What can hang from each mark
Z985: Z65 Z641
Z513: Z497 Z993
Z670: Z497 Z671 Z993
Z993: Z65 Z513 Z670
Z225: Z641
Z65: Z985 Z993
Z671: Z641 Z670
Z641: Z225 Z671 Z985
Z497: Z513

Each row was made from one small tree. Brackets hold a mark, then the marks that hang from it, in the order of their numbers. Every link used is in the known rows. Write each row's tree.
In the rows, 128 means zero.
Known rows
(Z65 (Z993 Z670)): [ 80 123  93  94 134 144  74 109 141  95  96 155 125 146 107  96 147 104
 191 113 136 124 126 123 150 146  69 127 167 125  83 112  95 109 136 138
  82 134  90 144 146 132 151 117 150 140 108 160 108  74 117]
(Z225 Z641): [125 131 114  82 144 149 107 118 162 108 114 153 114 136 116  94 131  87
 137  92 135  88 124 119 137 129 128 106 143 119  82 131 117 155 128 117
  77 140 101 147 138  95 198 129 160 139 127 153  99  88 136]
(Z993 Z65 (Z513 Z497) Z670): [129  91  92  91 110 186 117 103 144  86  58 146 136 147 129 115 122 111
 174 115 146 149 100  81 166 138 130 133 143 100 100 136 112 104 117 135
 126 160 127 148 124 114 165 111 170  92 127 176 105  61 122]
(Z985 (Z65 (Z993 (Z513 Z497))) (Z641 Z225)): [116 138  78  91 139 143  98  91 167 110  37 134 123 166  61  94 134 112
 128 101  99 124  45 127 148 149  94 119 131  99  85 109 120 134  80 113
 114 152 121  99 120 123 153 147 140 162 148 163  74  57 134]
(Z985 (Z65 (Z993 Z513 Z670))): [ 80 125  93  87 139 173  76 112 152 107  48 141 120 175  98 116 147 116
 180 108 116 134  83 116 148 149  69 150 109 119  90  87  83  94 121 155
 118 145 109 126 136 132 152 118 143 137 106 168  93  76 114]
(Z65 (Z985 Z641)): [119 123 130  78 121 142  85  97 132 130 130 123 118 138  78  97 141  97
 131  71 134  83 131 121 162 132 129  98 149  82 103 123 100 129 114 120
  59 114 111 125 158  92 162 128 135 179 114 143  90  83 127]
(Z671 (Z670 Z497 (Z993 Z65))): [155  93 117  99  87 169  47 115 147 117  65 148 168 104 149  83 141 123
 208 153 155 123 143 112 151 127 145 136 145 105  81 112  71 118 114 153
 100 133 127 138 139 136 127 123 155 132  98 180 102  59 113]
(Z670 (Z671 (Z641 Z225 (Z985 Z65))) Z993): [153 132 108  80 139 111  84  92 163  91  45 117 134 171  91  72 154 117
 168 159 101  93  69 133 181 180 151 125 104 117  76 119  89 147 112 150
 112 159  98  97 157 116 182 112 156 193 127 148  69  91 132]
(Z641 Z225 (Z671 Z670) (Z985 (Z65 Z993))): [121 117  74  88 135 122  96 110 177  97  84 104 159 113  94 101 165  99
 162 145 115 109  74 129 160 162  92 125 119 116  84 134  95 129 112 117
  79 153 105  97 134 140 157 137 130 169  88 132 109  53 117]
(Z65 (Z985 (Z641 Z671)) (Z993 Z513)): [ 88 113 117  67 113 167 120 114 169 117  91 103 128 141  51 105 153  92
 146  61 126  98  92 118 161 148  97 111 144  62 120  96 104 128 121 127
  70 137 116 110 141 122 129 158 102 179 104 120  81  93 120]
(Z985 (Z65 Z993) (Z641 Z225 Z671)): [121 143  94  92 145 132 117  90 185 109  70 132 127 141  87  84 157 106
 160  96  95  91  70 184 153 147  97 104 142  99  69 106 128 150 101  91
  78 139 112  77 116 139 163 135 102 186 116 144  81  72 138]
(Z670 (Z993 Z65 (Z513 Z497))): [144  96  98  84 116 195  77  97 153 108  22 142 138 160  98  81 122 105
 163 139 133 134 108  86 143 134 152 144 135 106 103 111 103 125  97 147
 128 147 134 143 134 121 149 142 163 121 146 173  66  76 129]
(Z993 Z670): [114 116  97  88 130 140  91 107 134  86 105 147 124 136 121 100 140 105
 169 110 143 116 119 118 161 144 102 120 154 109  78 134  95 105 143 117
  69 139  99 146 150 104 181 101 159 129 107 163 114  72 126]
(Z513 Z497 (Z993 (Z65 Z985) Z670)): [157 105 106  89 111 180  96  85 114 120  67 147 118 139 131 104 135 112
 209  88 137 127 133 103 157 132 152 108 143 136 129 116 112 118  93 161
 109 131 140 140 143 101 129 119 158  98 122 172  95  65 124]
(Z65 Z985 (Z993 (Z513 Z497) Z670)): [ 87 105  93  83 110 163  89 115 130 110  64 129 130 164  65 107 134  95
 166  75 139 149 100  78 160 149  86 123 135 114 142 119  90 102 115 163
  99 147 115 152 144 118 113 131 162 129 126 158  89  56 114]
(Z671 Z641): [124 126 121  76 140 135  83 108 122 102 103 147 114 133 122  99 133 118
 140 125 147  83 133 121 163 146 123 118 145 109  58 130 113 117 128 121
  85 146  96 147 145  96 199 128 150 159 118 145 106  96 126]
(Z513 (Z993 Z65 (Z670 Z497 Z671))): [157  81 100 101  75 167 108  91 137  83  87 157 132 119 175  87 152 116
 232 121 150 115 120 147 172 160 150 117 138 101 106 114  74 129 122 142
 108 148 126 118 136 121 146 113 160  74 104 162 112  94 136]
(Z670 Z497 Z671 (Z993 Z65 Z513)): [142  70 114  92  63 186  82 105 169  90  45 126 146 153 116  71 143 108
 187 141 144 121 106 114 159 157 149 144 122  70 117 110  57 135 123 152
 119 155 126 118 131 141 136 129 165 109 120 165  80  93 127]
(Z225 (Z641 Z671 (Z985 (Z65 Z993)))): [115 133 103  91 166 166 119 112 189  98  93 131 121 149 104 100 147  82
 175 100 101  85 104 111 142 135 114 101  93 128 102 123 131 177  99 151
 100 153 119 113 135 128 172 150 128 164 108 106  82  76 131]
(Z641 Z225 (Z671 Z670) Z985): [142 103  83  76 121 104 126 115 175  77 125  94 161  87  91  96 159  85
 134 148 146 105  79 109 179 166 118 118 149  90  80 160  94 127 144  83
  46 164  93 120 138 105 188 125 150 160  90 130 123  58 126]
(Z641 Z671 Z985): [130  98  95  78 136 139 116  99 155  68 137 111 125 126  94  85 145  76
 139 133 144  90 115  95 162 151 126 112 123  85  99 162 103 136 126 100
  47 151 116 132 142 106 191 137 150 152 101 105 104  89 134]
(Z985 (Z65 (Z993 (Z513 Z497))) Z641): [107 130  85  95 144 169  80 100 142 125  52 149 121 167  81  96 128 116
 144  88 102 118  82 113 145 140 104 123 114  99  89 107 128 124  71 137
 119 134 137 114 128 122 155 159 132 145 136 144  74  62 134]
(Z993 (Z65 (Z985 Z641)) (Z670 Z497 Z671)): [141  89 145 102  58 166 121  93 149  96 111 130 151 130 145  96 147 117
 213  67 143 111 127 128 198 142 143  85 148  64 117 131  80 131 121 147
 102 135 124 106 144 121 119  99 146 133  97 160 112  68 125]
(Z671 (Z641 Z985) (Z670 (Z993 Z513))): [109 120 118  55 144 135  70 132 153 104  62 117 152 124  85 119 145 121
 151 175 144 114  93  60 187 159 147 157 123  88  61 108  80 100 138 171
 111 157 107 142 165  94 171 133 151 192 106 148  86  83 106]
(Z497 (Z513 (Z993 (Z65 (Z985 Z641))))): [163 121 149  98 111 176  95  81 147 127 109 123  96 175 102  93 154 110
 173  86 129  87 150 104 155 136 162  99 160 115  99  58  97 120 108 133
  87 118 131 132 158  90 145 144 127 149  96 155  90 104 122]
(Z670 (Z497 Z513) Z671): [161  76 120 128  63 139  94 111 141  54 133 123 131 173 120  55 143  91
 148 111 157 102 132 118 153 174 134 104 139  93 114 115  49 123 134 102
  49 161 115 159 130 115 170 138 173  94  94 134 124  88 136]
(Z497 (Z513 Z993)): [154 116 108 102 131 145  81 102 133  88 115 137  91 170 100  80 150 100
 141 126 140  94 137 112 132 158 138 117 152 139  92  78  83 110 125 107
  51 138 116 160 147  91 186 151 154 115 104 146 104 109 132]
(Z671 (Z641 Z225) (Z670 Z993)): [143 140 111  76 135 103  71 123 150 118  54 138 155 107 107  95 149 128
 159 153 138 109  92 142 170 158 132 130 175 123  40 105  94 117 143 132
  86 151  86 131 150 100 173 115 146 188 121 188  93  69 113]

Which tree is each row?
[132 116 142  80 111 175  92  84 145 143 113 128 120 140 104 102 138 106
 164  82 133  85 148 109 170 119 137 101 147  82  95 114 109 132 109 130
  98 112 114 118 154 108 151 127 132 168 113 152  99  86 121]
(Z993 (Z65 (Z985 Z641)))
[112  99 102  91  99 148  98 115 142  64  96 136 129 137 113 109 138 106
 151 120 159 138  90  94 162 147 108 137 123  76 103 128  64 101 150 128
  82 165 119 142 131 107 152 104 180 122 108 163 114  70 124]
(Z993 Z513 (Z670 Z497))
[144  91  92  83 102 188  71 121 148 131  30 140 165 121 112  98 128 118
 176 140 140 144 106  88 159 136 145 151 148 108  94 108  93 103 102 155
 124 146 133 149 133 128 149 141 157 109 128 182  90  54 113]
(Z671 (Z670 (Z993 Z65 (Z513 Z497))))
[138  89  95  84 113 190 105  98 140 102  68 137 126 147 110 100 115 107
 138 124 148 124 114  76 149 138 133 133 133  94 102 132 116 115 101 123
 117 153 127 150 119 115 174 143 170  95 136 160  97  75 126]
(Z993 Z65 (Z513 Z497))
[140 120 109 102 132 144  96 104 138  75 107 146  98 169 116  94 152 107
 173 120 141 116 124 114 145 161 127 119 166 144  86  70  85  94 140 118
  59 146 116 160 150  85 177 121 156 114  93 161 111  98 126]
(Z497 (Z513 (Z993 Z670)))
[146 125 106  86 158 159 133 114 183  87 109 128 123 145 124 106 142  83
 147 102 111  80  95 109 152 132 146  97  84 115  98 148 132 172 105 130
  81 155 130 115 127 103 201 139 139 155 101 113  90  83 140]
(Z225 (Z641 Z671 (Z985 Z65)))
[ 94 123  96  89 157 149  51  89 141 109  97 132 112 166  87  95 146  94
 162 142 114  95 120  96 139 148  95 129  91 118  95 115 102 129  93 156
 100 134 111 125 150 136 161 139 153 166 106 120  92  79 121]
(Z641 (Z985 (Z65 Z993)))
[137 113 126  79 113 151 121 101 149 116 129 111 128 124  85  90 147  87
 140  58 131  77 121 140 169 132 132  89 150  70 109 135 114 141 124 104
  42 128 124 111 144  98 164 136 114 172 105 128  93  85 134]
(Z65 (Z985 (Z641 Z671)))
[ 99 136 107  89 174 158  86 104 172 112  91 145 111 164  95 105 141  88
 167 113 102  92 116  96 134 131 109 113  91 138  94 119 119 166  94 166
 114 143 109 127 146 122 167 142 152 168 120 124  87  77 126]
(Z225 (Z641 (Z985 (Z65 Z993))))
[155 132  97  92 135 129 126  93 179  99  87 124 128 131 102  84 155 107
 136  93  99  85  63 178 164 145 127  99 135  88  65 127 126 145 107  71
  63 141 119  78 119 109 194 121 114 173 116 150  84  77 148]
(Z985 Z65 (Z641 Z225 Z671))
[140 115  93  93 114 139  80 100 119  74  99 163 112 115 138  92 146 109
 184 123 153 117 114 128 150 141 136 120 135 113  99 118  83 113 122 127
  64 145 130 138 137  97 147 112 164 117 103 164 107  80 134]
(Z513 (Z993 (Z670 Z497)))
[144 121 116  88 122  88  95 113 136  78 120 121 156  90 117 112 142 117
 131 176 163 102  90  88 189 158 137 118 131  88  58 157  87 123 136 118
  79 175  98 135 142  91 163 119 179 191 109 145 126  56 113]
(Z671 (Z641 Z225 Z985) (Z670 Z497))
[111 153  98  95 154 124  79  84 165 125  70 142 119 159  81  92 152 112
 152 107  98  97  82 164 146 143  89 109 145 106  61 102 115 139  97 109
  96 129  98  90 139 131 161 126 127 187 127 162  82  73 131]
(Z985 (Z65 Z993) (Z641 Z225))
[130  96  88  77 116 133 110 122 157  87 135 107 160  88 108 101 150  87
 149 140 152  92 115  92 175 157 126 117 129  86  86 158  93 117 133 111
  48 146 115 137 144 109 190 138 145 143  84 113 126  68 125]
(Z641 (Z671 Z670) Z985)
[183  75 120 125  62 172 100  93 146  74 101 137 116 169 151  62 153 103
 193 132 149 100 141 122 148 165 167 111 139 110 112  88  66 128 116 123
  86 149 131 142 130 120 154 147 162  68  90 146 114 107 136]
(Z670 (Z497 (Z513 (Z993 Z65))) Z671)
[162  96 134 103  82 168  74 102 146 100  49 152 146 143 161  63 141 127
 216 147 148  96 136 137 174 152 168 118 134  97  81 111  92 148 115 161
 127 157 119 123 135 135 140 123 154 137 122 159  84  94 126]
(Z670 Z497 (Z671 Z641) (Z993 Z65))
[135 113 102  84 129 171  97  85 139 108  79 160 111 127 149 107 148 118
 212 125 142 113 130 122 156 137 132 129 154 126  81 101 112 107 123 140
 109 135 115 131 144 108 168 108 147 104 107 176 102  95 125]
(Z513 (Z993 Z65 Z670))
[133 118 112  76 119  96 125  94 154  71 113 112 130 136  97  88 152 100
 140 155 138  89  79 112 197 191 132 108 138  90  71 158  92 144 141 113
  86 172  77 118 148  92 204 117 170 169 128 134 113  98 133]
(Z670 (Z671 (Z641 Z225 Z985)))
[135 110  92  77 135 108 133  87 173  60 123 100 130 128  77  85 152  73
 127 146 140  96  76 106 169 162 123 110 139  83  94 164 102 146 135  79
  46 165  99 122 131 103 189 125 160 172 114 122 109  81 134]
(Z641 Z225 Z671 Z985)
[125 100 136  64 106 195  66 101 157 136  44 107 125 174  71  97 139 101
 166 116 134 118 123  87 146 133 139 148 126  94 120  90  66 118 122 168
 118 137 116 136 158 126 126 124 153 159 117 176  71  92 110]
(Z670 (Z993 (Z65 Z985) Z513))
[134 129 115  78 150 136  67 119 126 118  96 130 142 123 133 123 137 128
 151 148 131  85 115  91 183 147 137 127  87 117  54 132 109 103 112 154
 103 141 113 127 156 103 199 130 145 173  94 129 116  70 115]
(Z671 (Z641 (Z985 Z65)) Z670)
[131 107 100  84 114 138 121 127 161 112 125 130 162  79 127  97 151 106
 153  91 144  85 107 150 176 143 124 102 169  77  62 138 118 116 128  87
  41 127 119 115 135 105 194 142 109 151  91 134 113  71 134]
(Z985 (Z641 (Z671 Z670)))
[107  99 110  81 112 185 110 104 162  96  70 136 124 149 127 121 137 116
 179 124 147 133 106  87 167 142 106 144 142  87  84 114  95  93 143 135
 128 148 107 137 135 117 174 104 161 112 107 177 108  84 112]
(Z993 Z65 Z513 Z670)
[129  90 131  70  85 194 135 122 172 139  95  93 165  98 109 127 152 107
 160  73 140  98  98 106 189 136 135 118 144  51 100 104 102 109 126 126
  96 134 127 106 141 115 151 141 108 146  88 146 104  76 113]
(Z993 (Z65 (Z985 (Z641 (Z671 Z670)))) Z513)
[150 110  82  79 129 118 113 105 170  87 100  98 160 108 102 104 158  96
 142 138 119 100  70 119 169 161 120 117 110 101  77 155  96 127 114  96
  64 158 113 103 130 114 190 120 143 158  85 135 118  52 125]
(Z641 Z225 (Z671 Z670) (Z985 Z65))
[145 100  89  86 129 148  93 119 151 102 105 107 156 109 123 103 150  99
 154 129 128  92 101 112 169 149 128 122  91 102  87 145 100 119 110 120
  70 142 130 114 138 118 192 138 136 144  77 114 122  64 125]
(Z641 (Z671 Z670) (Z985 Z65))
[128 101 119  75  96 149 154 106 176  80  49 124 139 147 138 119 151 128
 183 133 142 127  56 122 208 182 122 131 161  81  68 123  90 108 165 128
 147 178  78 108 134 110 185  91 156 124 123 189 105  94 121]
(Z993 Z65 Z513 (Z670 (Z671 (Z641 Z225))))
[160  90  80  99  93 174 120  91 128  95  70 163 133 129 162  80 140 114
 227 110 136 125 112 135 169 163 151 108 154 125 111 126 114 123 102 140
 116 144 129 135 127 115 170 121 157  47 133 164 103  80 145]
(Z513 Z497 (Z993 Z65 (Z670 Z671)))
[164  94  86 103  85 111 116 124 159  73 112 119 169  78 126  86 152  96
 138 129 160 108  85 153 164 156 123 109 154  87  89 150  82 129 141  74
  35 170 110 119 110 117 156 122 152 135  93 154 127  50 130]
(Z641 Z225 (Z671 (Z670 Z497)))
[140 111  99  81 122 151 138 150 179 109 114 140 161  83 142 106 143  89
 153  84 141  88 111 142 153 138 128 101 151 111  81 139 120 148 136 108
  56 149 106 136 126 104 199 137 128 122 100 146 114  70 131]
(Z225 (Z641 (Z671 Z670)))
[177 100 130 120  94 175  81  88 138  80 101 142 104 165 139  77 143 109
 178 146 153 104 154 102 133 133 160 118 138 120  96  75  80 122 110 121
  85 153 138 154 130 112 145 146 166 105  92 154 113  92 124]
(Z670 (Z497 (Z513 (Z993 Z65))))
[137 118 114  81 116 138  73 113 144 106  63 144 132 147 117  68 145 120
 180 132 132  86 120 148 170 169 143 124 154 112  74 113  88 138 129 147
  87 141 100 131 156 117 181 129 139 149 128 151  78 104 134]
(Z670 (Z671 Z641) Z993)
